Each row comes from the steps of one path. Every step used is in the known rows, and no mark comes twice. Write the path behind each row, first mark first.
Known rows:
nizo > zade > mave > nunaz: [-2.645 -0.717  1.114  0.719 -0.866  0.165 -0.586  1.772  0.356  0.851
  0.487  0.370  0.708 -1.076 -1.051 -0.024  0.468 -3.051 -1.673  0.120
 -0.110  0.905 -1.188 -1.541  7.598  0.920  0.243  0.447 -2.436]
zade > nizo: [-0.838  0.270 -1.101 -2.274  0.637  1.455  0.248 -0.946  0.014  0.970
  1.387 -0.368 -0.563 -0.246 -1.049 -0.582 -1.163  2.188  1.134  0.181
  0.035 -0.721 -0.072 -0.229  2.834  0.843  2.124  0.256  4.190]
zapat > nunaz > rovo > gezu: [-1.634  1.038  1.517  1.123 -1.510  0.609 -0.849  0.561  0.205 -3.577
 -1.300 -1.418  1.914  1.321 -0.864 -0.958  0.704  3.636  4.168 -0.701
  0.627  0.499 -1.154  1.468 -3.799 -0.749 -2.390  0.543 -1.532]
rovo > nunaz > noden > gezu: [ 1.949 -0.024  0.943 -0.250 -0.343 -0.827  0.065 -1.320  0.584  1.681
 -0.061 -0.614 -2.012  0.782 -0.189 -1.316 -0.663  1.824  2.976  0.707
  0.689 -2.172 -1.748  0.901 -0.366 -1.161  2.037 -0.191 -1.727]
zapat > nunaz > nizo > zade > mave: [-0.877  0.398  0.387 -0.542 -1.317 -0.178 -1.114  2.546  0.359 -2.176
  0.200 -1.593  0.409  1.101 -2.101  1.200  1.380  2.321  0.319 -0.391
  0.844  0.263 -3.535  0.498  0.638 -0.641 -0.481  1.101 -2.060]
godil > mave > nunaz > rovo: [-1.120 -1.362 -3.255  1.464 -0.408 -3.327 -0.542  1.272  0.064  2.347
 -0.476  1.509  1.649 -0.265 -0.747 -2.061 -0.975  2.434  2.670  0.135
  0.209  4.336  0.613 -0.872 -2.020  0.411  1.798 -0.644 -2.435]
gezu > zapat > nunaz > minif: [ 0.118  0.217 -0.515 -0.458 -1.408 -1.846  1.203 -0.229  0.056 -2.683
 -0.059  0.387  0.548  1.116 -0.512 -0.150 -0.229 -1.547 -3.543 -0.474
 -0.528 -1.002  0.514  0.785 -3.563  0.183 -3.571 -0.308  2.230]
godil > mave: [-1.071 -0.523 -1.338  0.764 -0.107 -1.528 -0.236  0.934  0.034  1.383
 -0.311  0.628  2.348 -1.450 -1.216 -2.198 -1.575  2.202  1.683  0.310
  0.199  2.737  1.395 -0.481 -1.915  1.265 -0.332 -0.434 -0.346]
mave > nunaz: [-0.235 -0.515 -0.134 -0.096  1.156 -2.075  1.019 -0.185 -0.100  1.471
  0.552  1.861 -0.812 -1.370 -0.249  0.283 -0.142 -2.115 -0.565 -0.253
  0.266  0.970  1.200 -0.255 -0.220  0.463  2.228 -0.284 -2.194]
zade > mave > nunaz > noden > gezu: [-1.016 -0.910 -0.472  0.847 -0.068 -1.939  1.470  0.193 -0.546  4.408
  1.756  1.068 -1.810 -0.158 -0.692 -0.014 -1.176 -2.248  0.459  0.737
  1.568  0.343 -2.274 -0.332  3.039  1.222 -0.702 -0.047 -2.389]
zufoz > nunaz > nizo: [ 2.374 -0.383 -0.272 -2.017  1.661 -0.275  0.228  1.239  0.365 -2.429
  0.944  0.153 -1.136 -0.071 -0.919  1.680  0.092  0.963 -1.259  0.474
  0.856 -0.024  0.499 -0.179  3.142 -1.035  2.068  0.569  1.258]
lubip > nizo > nunaz: [ 1.667 -0.711  0.611  0.485  1.860  1.143 -0.813  0.022 -0.726 -1.821
 -1.239 -0.636  1.456 -5.303  2.019  0.128 -0.586  0.647  0.277 -0.019
 -0.943  0.792 -0.187 -1.025 -2.803 -0.510  2.505  0.277 -0.393]
mave > nunaz > minif: [-0.251 -0.108  0.099  0.371  0.100 -2.799  0.960  0.038 -0.142  3.256
  0.340  2.397 -2.130  0.649 -0.190  0.638 -0.380 -2.312 -1.901 -0.285
  0.124  1.311  2.047 -0.368 -0.138 -0.258  1.221 -0.561 -1.510]
lubip > nizo > zade > mave > nunaz > minif > bivif: [-0.186 -0.645 -1.007  0.472  0.573  0.600 -0.195  0.769 -0.529  3.408
 -0.608  0.335  1.552 -2.625  1.749  1.984  1.072 -1.458 -0.049 -0.120
 -0.576  0.856 -1.754 -1.132  2.539 -0.804  2.023  0.623 -3.167]
zapat > nunaz: [-0.583  1.108  1.947  0.270 -0.767  0.069 -0.058  0.847 -0.075 -1.859
 -0.482 -0.589  0.950 -0.211 -2.326  0.142  0.265  1.492  0.745 -0.621
  0.660  0.041 -0.336  1.293 -3.829 -0.006 -2.198  0.468 -1.913]
bivif > minif > nunaz > rovo: [-1.895  0.368 -0.423  0.627  1.231  0.764 -1.203 -2.050  0.081 -0.387
 -0.058  0.728 -1.088 -0.560 -0.135  0.679 -1.384  2.952 -1.157 -0.588
 -0.105  1.243  2.748 -0.250  4.031 -1.712 -5.484 -0.887 -3.166]
minif > nunaz > zapat: [ 1.744  1.838 -0.801  0.787  1.069 -2.136 -0.110 -0.585 -0.465  0.089
  0.493  0.030 -1.785  0.645 -0.777  0.219 -0.820 -0.791 -4.227  0.062
  0.014 -0.073  0.796  1.345  0.876 -0.502 -2.826 -0.267 -3.279]
nunaz > nizo > lubip: [ 0.544  0.715 -0.657 -1.034 -0.151  0.982 -1.363  1.153  0.047 -2.766
  0.561  0.703 -0.485  1.033  0.922 -0.385 -0.415  1.861  0.566 -0.010
  0.042 -0.183 -1.144 -0.557  5.386 -1.185  1.570  0.851  2.452]
noden > gezu: [-0.061  0.972  3.869 -0.276  1.789  1.845  1.210  0.387 -0.175  1.823
 -0.963 -0.806 -0.009 -0.249  1.347  0.162  0.018 -2.096  1.331  0.049
  0.725 -2.657  1.338  1.779 -0.275  1.479  0.877 -0.409  0.622]
nunaz > noden: [ 1.017 -0.421 -0.202  0.928 -1.040  1.330  0.268 -0.185  0.167  2.733
  0.800  1.292 -0.958  1.729 -0.726  2.065 -1.227  1.873  2.735  0.438
  0.500  0.472  1.111 -0.583  1.948 -1.394 -0.034 -0.350  0.635]
zapat > nunaz > rovo: [-1.220  1.056  0.861  1.194 -1.872  0.052 -1.435  1.372 -0.057 -2.759
 -1.460 -0.554  1.239  1.645 -1.886 -0.412  0.120  4.014  3.239 -0.700
  0.670  0.579 -0.227  0.999 -1.912 -1.516 -1.679  0.469 -1.946]
lubip > nizo > nunaz > rovo: [ 1.270 -0.755 -0.174  1.113  1.143  1.138 -1.798  0.383 -0.727 -2.380
 -1.909 -0.611  1.649 -3.995  2.314 -0.264 -0.673  2.479  2.014 -0.079
 -0.927  1.053 -0.113 -1.220 -1.453 -1.583  2.849  0.269 -0.445]
minif > bivif: [-1.210  1.521 -0.923 -0.454  0.026  1.642 -0.542 -2.269 -0.596  3.358
 -0.303  1.862  1.009  0.498 -1.094  0.213  1.787 -1.542  1.483 -0.006
  0.392 -1.457  5.149 -0.553  1.710 -0.195 -0.008  0.538 -1.758]
gezu > zapat: [-0.073 -0.396 -1.038 -1.093  0.241 -0.990  1.352 -1.129  0.030 -3.245
  0.361  0.875  1.124 -0.905  0.810 -0.895 -0.996 -2.482 -2.646 -0.102
 -0.665 -1.881  1.848 -0.076  0.281  0.753 -1.471 -0.406  3.554]
mave > nunaz > noden > gezu: [ 1.469 -1.101 -0.205  0.632  0.706 -0.924  1.688  0.167  0.097  5.293
  0.788  1.633 -2.089  1.193  0.346  2.355  0.287 -1.882  1.168  0.167
  0.558  0.956 -0.188  0.202 -1.064  0.067  3.000 -0.742 -2.233]
mave > nunaz > nizo > zade: [ 0.095 -1.093 -1.389 -1.059  0.873 -1.805 -0.127  1.412  0.518  0.821
  0.872  0.967 -1.214  0.165  0.332  1.773  1.391 -0.930 -0.784 -0.257
  0.113  1.188 -1.027 -0.909  3.102 -0.574  4.819  0.205 -2.059]
zapat > nunaz > minif > bivif: [-0.750  1.891  1.074  0.617 -2.081 -0.116 -0.466  0.125 -0.321  1.987
 -0.826  0.548 -0.128  2.518 -2.632  0.870  1.426  0.471 -0.209 -0.605
  0.549  0.106  1.859  0.926 -3.789 -0.872 -3.097  0.427 -2.409]
minif > nunaz > noden: [ 1.496  0.673 -0.646  1.203  0.488  0.416  0.582 -1.635 -0.049  0.996
  1.229  0.436 -1.374  1.033 -0.952  2.140  0.645 -1.083 -0.334 -0.060
 -0.394  1.064  0.333  0.626  1.763 -0.803 -1.819 -0.692 -2.571]

Which path is each row?
[-1.068  1.800  0.267  0.367 -1.384  0.302 -0.395 -1.357 -0.512  4.631
 -0.573  2.212 -1.038  2.766 -0.819  0.470  0.647 -1.245 -0.661 -0.060
  0.197 -0.758  5.471 -0.544  1.696 -1.203 -1.609 -0.036 -0.032] -> nunaz > minif > bivif
[ 0.598 -0.566  0.628  0.084  1.347  2.140 -0.369  1.207 -0.086 -0.157
 -1.279 -0.625  2.749 -3.793  2.309  2.015  0.356  0.401  1.077 -0.387
 -1.040  0.314 -1.321 -0.571  1.639 -0.989  2.815  0.462 -1.244] -> lubip > nizo > zade
[-0.269  0.675  1.565  1.279 -1.245  0.768 -2.240 -0.869 -0.446  0.574
 -0.961  1.099 -1.256  0.119 -1.270 -1.475  0.549 -1.835 -2.710  0.296
 -0.791  0.709  5.137 -2.112  0.038 -0.236 -0.571 -0.024  0.339] -> nizo > nunaz > minif > bivif
[-1.524 -0.466 -1.419 -0.101 -0.058 -2.558  0.313  0.663 -0.577  0.719
  1.925  1.259 -1.382 -0.837 -0.495 -1.339 -1.143 -1.548 -0.874  0.487
  1.230  0.703 -2.980 -0.953  5.409  0.910 -0.287  0.681 -1.460] -> zade > mave > nunaz > nizo > lubip
[-0.973  0.161  1.246 -0.720  0.402  0.447  2.096 -1.931  0.574 -4.677
  0.317 -1.533  2.515 -1.187  1.596 -1.620  0.838 -1.780  0.202 -0.358
 -0.343 -1.266 -1.236  1.510 -5.909  2.115 -3.542  0.091  2.226] -> rovo > gezu > zapat > nunaz
[-0.912 -0.178  0.776 -1.107  0.188  0.761  1.362 -0.948  0.976 -5.000
  0.393 -2.053  2.498 -0.453  1.827 -0.801  1.783 -1.256 -0.006 -0.359
 -0.505 -1.063 -2.434  1.088 -3.759  1.576 -2.140  0.356  2.178] -> rovo > gezu > zapat > nunaz > nizo > zade
[-0.373 -0.148 -0.311 -1.557  0.037  0.988 -1.561  2.098  0.747 -1.754
  0.254 -0.675 -0.110  1.038  0.379  1.654  1.093  1.869  0.374 -0.081
  0.066 -0.488 -0.791 -0.901  6.482 -1.359  3.491  0.699  0.787] -> nunaz > nizo > zade
[ 0.672 -0.292 -1.920 -1.650 -0.451 -1.760  0.909  0.125  0.232 -4.322
  0.496 -0.400  0.773  0.622 -0.106  0.288  0.376 -0.071 -2.286 -0.395
 -0.171 -1.378 -1.265  0.737 -2.945  0.008 -1.342  0.149  2.201] -> gezu > zapat > nunaz > nizo
[-1.468 -1.343  0.416  0.701 -1.047  0.381  0.308  1.715  0.529  2.233
  0.639  0.191  0.271  0.360 -0.182  0.864  0.840 -4.064 -1.872  0.355
 -0.258  0.350 -2.197 -1.139  6.508  1.079  0.281  0.028 -1.499] -> nizo > zade > mave > nunaz > noden > gezu > zapat
[ 0.481  0.947  1.631 -0.565  0.325  0.518  1.726 -0.265 -0.173  2.079
 -1.007 -0.572  0.172  2.006  1.016  0.616  1.578 -3.811 -1.390 -0.202
  0.160 -2.944  0.956  2.109 -4.028  1.380 -1.315 -0.465  0.913] -> noden > gezu > zapat > nunaz > minif > bivif
[-1.963  0.091 -0.463  0.649 -0.645  0.619 -0.365 -1.111  0.345 -4.484
 -1.072 -0.425  2.205  1.216  2.285 -2.372 -0.326  1.938  3.920 -0.211
 -0.203 -0.699  0.933  0.226  1.042 -0.665 -1.201 -0.087  2.495] -> nunaz > rovo > gezu > zapat
[ 2.202 -0.359  0.036 -0.537 -0.450 -1.346  0.489 -1.631  0.653  0.914
  0.062 -0.533 -1.811  0.838  0.210 -1.408 -0.643  0.882  1.867  0.704
  0.330 -2.541 -1.922  0.867 -0.833 -0.952  1.601 -0.321 -0.679] -> rovo > nunaz > noden > gezu > zapat
[ 1.968 -0.688  0.194  0.385 -0.251  1.415  1.652 -0.174  0.268  3.496
  0.422  0.386 -1.026  2.544  1.100  2.262 -0.388 -0.794  1.494  0.531
  0.258 -1.318  0.055  0.659 -0.206 -0.171  0.146 -0.873  2.049] -> nunaz > noden > gezu > zapat
[ 1.755 -0.460  0.834  0.812  1.177  0.617 -0.871  0.197 -0.745 -0.559
 -1.419 -0.247  0.516 -3.937  2.059  0.306 -0.671  0.570 -0.720 -0.044
 -1.020  0.985  0.400 -1.059 -2.779 -1.022  1.767  0.072  0.055] -> lubip > nizo > nunaz > minif
[ 1.846 -1.110  1.514  1.316 -0.465  1.551 -0.794 -0.027  0.103 -0.242
 -0.229 -0.206 -1.249 -0.054  0.057 -0.187 -0.184 -1.596 -1.196  0.719
 -0.699  0.330  1.278 -1.244 -1.349  0.462  0.562 -0.620  1.789] -> nizo > nunaz > noden > gezu > zapat
[-0.014  0.511 -1.308 -0.558 -1.588 -1.458  1.014 -0.910 -0.072 -1.202
 -0.135  0.827  0.707  1.723 -0.786  0.091  0.764 -2.089 -3.256 -0.447
 -0.477 -1.232  1.466  0.584 -3.583  0.051 -3.443 -0.128  1.418] -> gezu > zapat > nunaz > minif > bivif
[ 0.770  0.026 -1.423 -1.248 -0.027  0.290 -1.600 -0.082 -0.152  0.308
  0.994 -0.793 -2.107 -0.098 -1.469 -1.832 -1.884  2.592 -2.294  0.789
 -0.321  0.167 -0.096 -1.241  1.055  0.708  1.911  0.352  3.814] -> zade > nizo > nunaz > zapat
[-0.967  0.342  1.410 -0.456 -0.090  0.059  2.040 -1.837  0.569 -3.792
  0.192 -1.261  1.899 -0.283  1.593 -1.479  0.754 -1.843 -0.394 -0.368
 -0.416 -1.058 -0.833  1.449 -5.782  1.718 -4.041 -0.055  2.595] -> rovo > gezu > zapat > nunaz > minif
[-2.971 -0.747  0.585  1.097 -1.444  0.187 -1.252  1.976  0.357  0.432
  0.019  0.380  0.835 -0.138 -0.840 -0.323  0.377 -1.869 -0.392  0.079
 -0.114  1.135 -1.147 -1.694  8.512  0.198  0.441  0.448 -2.518] -> nizo > zade > mave > nunaz > rovo
[-1.888  0.023 -0.757  0.257  1.427  0.628 -0.384 -2.932  0.341 -1.733
  0.184  0.230 -0.372 -0.726  1.019  0.114 -0.952  1.836 -1.690 -0.604
 -0.478  0.845  1.872  0.033  2.091 -0.925 -6.436 -0.994 -1.945] -> bivif > minif > nunaz > rovo > gezu > zapat
[ 1.102  0.491  1.929  1.000 -1.257  1.219  0.610  1.208  0.143  2.041
 -0.268 -0.828 -0.339  2.256 -1.758  2.276  0.661  1.696  2.498 -0.195
  0.947  0.067 -1.790  1.782 -4.724 -0.393 -1.430 -0.015 -1.852] -> zapat > nunaz > noden > gezu
[ 0.189  0.810  0.202 -0.918 -0.493 -0.637 -0.555  1.594  0.127 -2.453
  0.096 -1.179 -0.031  1.009 -1.712  1.158  0.898  3.431  1.165 -0.546
  1.065 -0.128 -2.033  1.178 -2.681 -0.949 -0.094  0.822 -1.259] -> zapat > nunaz > nizo
[ 1.144  0.560  1.590 -0.852  0.608  0.806  1.343  0.865  0.062 -1.074
 -0.599 -1.065  0.427  1.317  1.743  0.001  0.907 -2.687 -1.169 -0.193
  0.008 -2.581 -1.788  2.114 -2.538  1.411 -0.500 -0.157  2.164] -> noden > gezu > zapat > nunaz > nizo > lubip
[ 1.077 -1.038 -1.377 -1.372 -0.075  2.037 -0.293 -0.888  0.193  1.168
  1.384 -0.892 -1.753  0.620 -0.585 -0.429 -0.435  0.766 -0.573  0.743
 -0.779 -0.011 -0.907 -1.127  0.501  1.193  2.680 -0.243  5.285] -> zade > nizo > nunaz > noden > gezu > zapat
[-1.393 -1.339 -2.834  1.472 -0.178 -2.994 -0.159  0.739  0.260  1.791
 -0.372  0.909  2.110 -0.426 -0.032 -2.494 -0.543  2.205  3.189  0.128
  0.162  4.323 -0.057 -0.558 -3.382  0.915  1.333 -0.584 -2.172] -> godil > mave > nunaz > rovo > gezu
[ 2.826 -0.420 -0.388  0.738  1.500 -0.383 -1.230  0.770 -0.874 -0.706
 -1.279 -0.598  0.415 -4.106  1.940  0.061 -1.666  1.849 -1.441  0.335
 -0.575  0.600 -0.514 -0.803 -3.261 -1.010  1.864  0.393 -0.887] -> lubip > nizo > nunaz > zapat
[ 0.609  0.649  2.416 -0.479  0.461  0.117  1.983  0.422 -0.012  0.576
 -0.898 -0.978  0.022  1.414  1.278  0.349  0.577 -3.257 -1.642 -0.223
  0.146 -2.766  0.047  2.318 -4.003  1.480 -1.363 -0.621  1.758] -> noden > gezu > zapat > nunaz > minif
[-0.455  0.298 -1.080 -1.222 -0.550  1.589 -1.432 -1.347 -0.182  2.035
  0.795 -0.056 -1.835  0.681 -1.623 -1.287  0.028  0.824 -1.288  0.445
 -0.739  0.391  1.833 -1.692  1.553  0.604  1.912  0.208  3.886] -> zade > nizo > nunaz > minif > bivif
[ 1.254 -1.107 -0.610  0.755  1.309  0.990 -0.958 -0.483 -0.453 -3.818
 -1.633 -1.097  2.360 -4.096  3.485 -0.900 -0.212  1.393  1.549 -0.087
 -1.293  0.652 -0.961 -0.937 -3.328 -0.831  1.891  0.179  0.802] -> lubip > nizo > nunaz > rovo > gezu > zapat
[-1.709 -0.691 -1.686 -0.484  0.440 -3.146  0.660  0.421 -0.562  1.239
  1.993  0.831 -1.557 -1.015 -0.651 -0.750 -1.035 -1.062 -0.502  0.491
  1.620  0.255 -2.437 -0.771  4.501  0.819  0.358  0.544 -1.957] -> zade > mave > nunaz > nizo
[-0.360  0.013 -0.260 -1.162 -0.413  1.235 -1.229 -0.642 -0.032  0.566
  0.863 -0.461 -1.980  0.092 -1.385 -1.519 -0.941  1.362 -1.540  0.435
 -0.749  0.610  0.856 -1.531  1.644  0.694  1.851  0.030  4.751] -> zade > nizo > nunaz > minif
[-0.823 -0.282 -1.276 -0.867 -0.440  1.784 -2.117 -0.477 -0.018 -1.387
  0.363 -0.831 -0.889  0.106 -1.090 -2.107 -0.857  3.255  1.206  0.380
 -0.629  0.692  0.345 -1.641  3.040  0.149  2.893  0.252  4.184] -> zade > nizo > nunaz > rovo
[ 1.870  0.797  0.467  1.173  1.125  1.020  1.134 -1.355 -0.045  2.400
  0.837 -0.278 -1.599  1.516 -0.145  2.411  1.150 -2.186 -0.026  0.006
 -0.171  0.156 -0.154  1.502  0.739 -0.164 -1.191 -0.908 -2.587] -> minif > nunaz > noden > gezu
[ 0.267  0.442  1.720 -0.297  0.438  0.540  1.334  0.526  0.004 -0.700
 -1.295 -1.241  0.792  1.433  1.477 -0.072  0.639 -1.920  0.259 -0.259
  0.208 -2.666 -0.349  2.232 -3.113  1.094 -0.639 -0.484  1.366] -> noden > gezu > zapat > nunaz > rovo
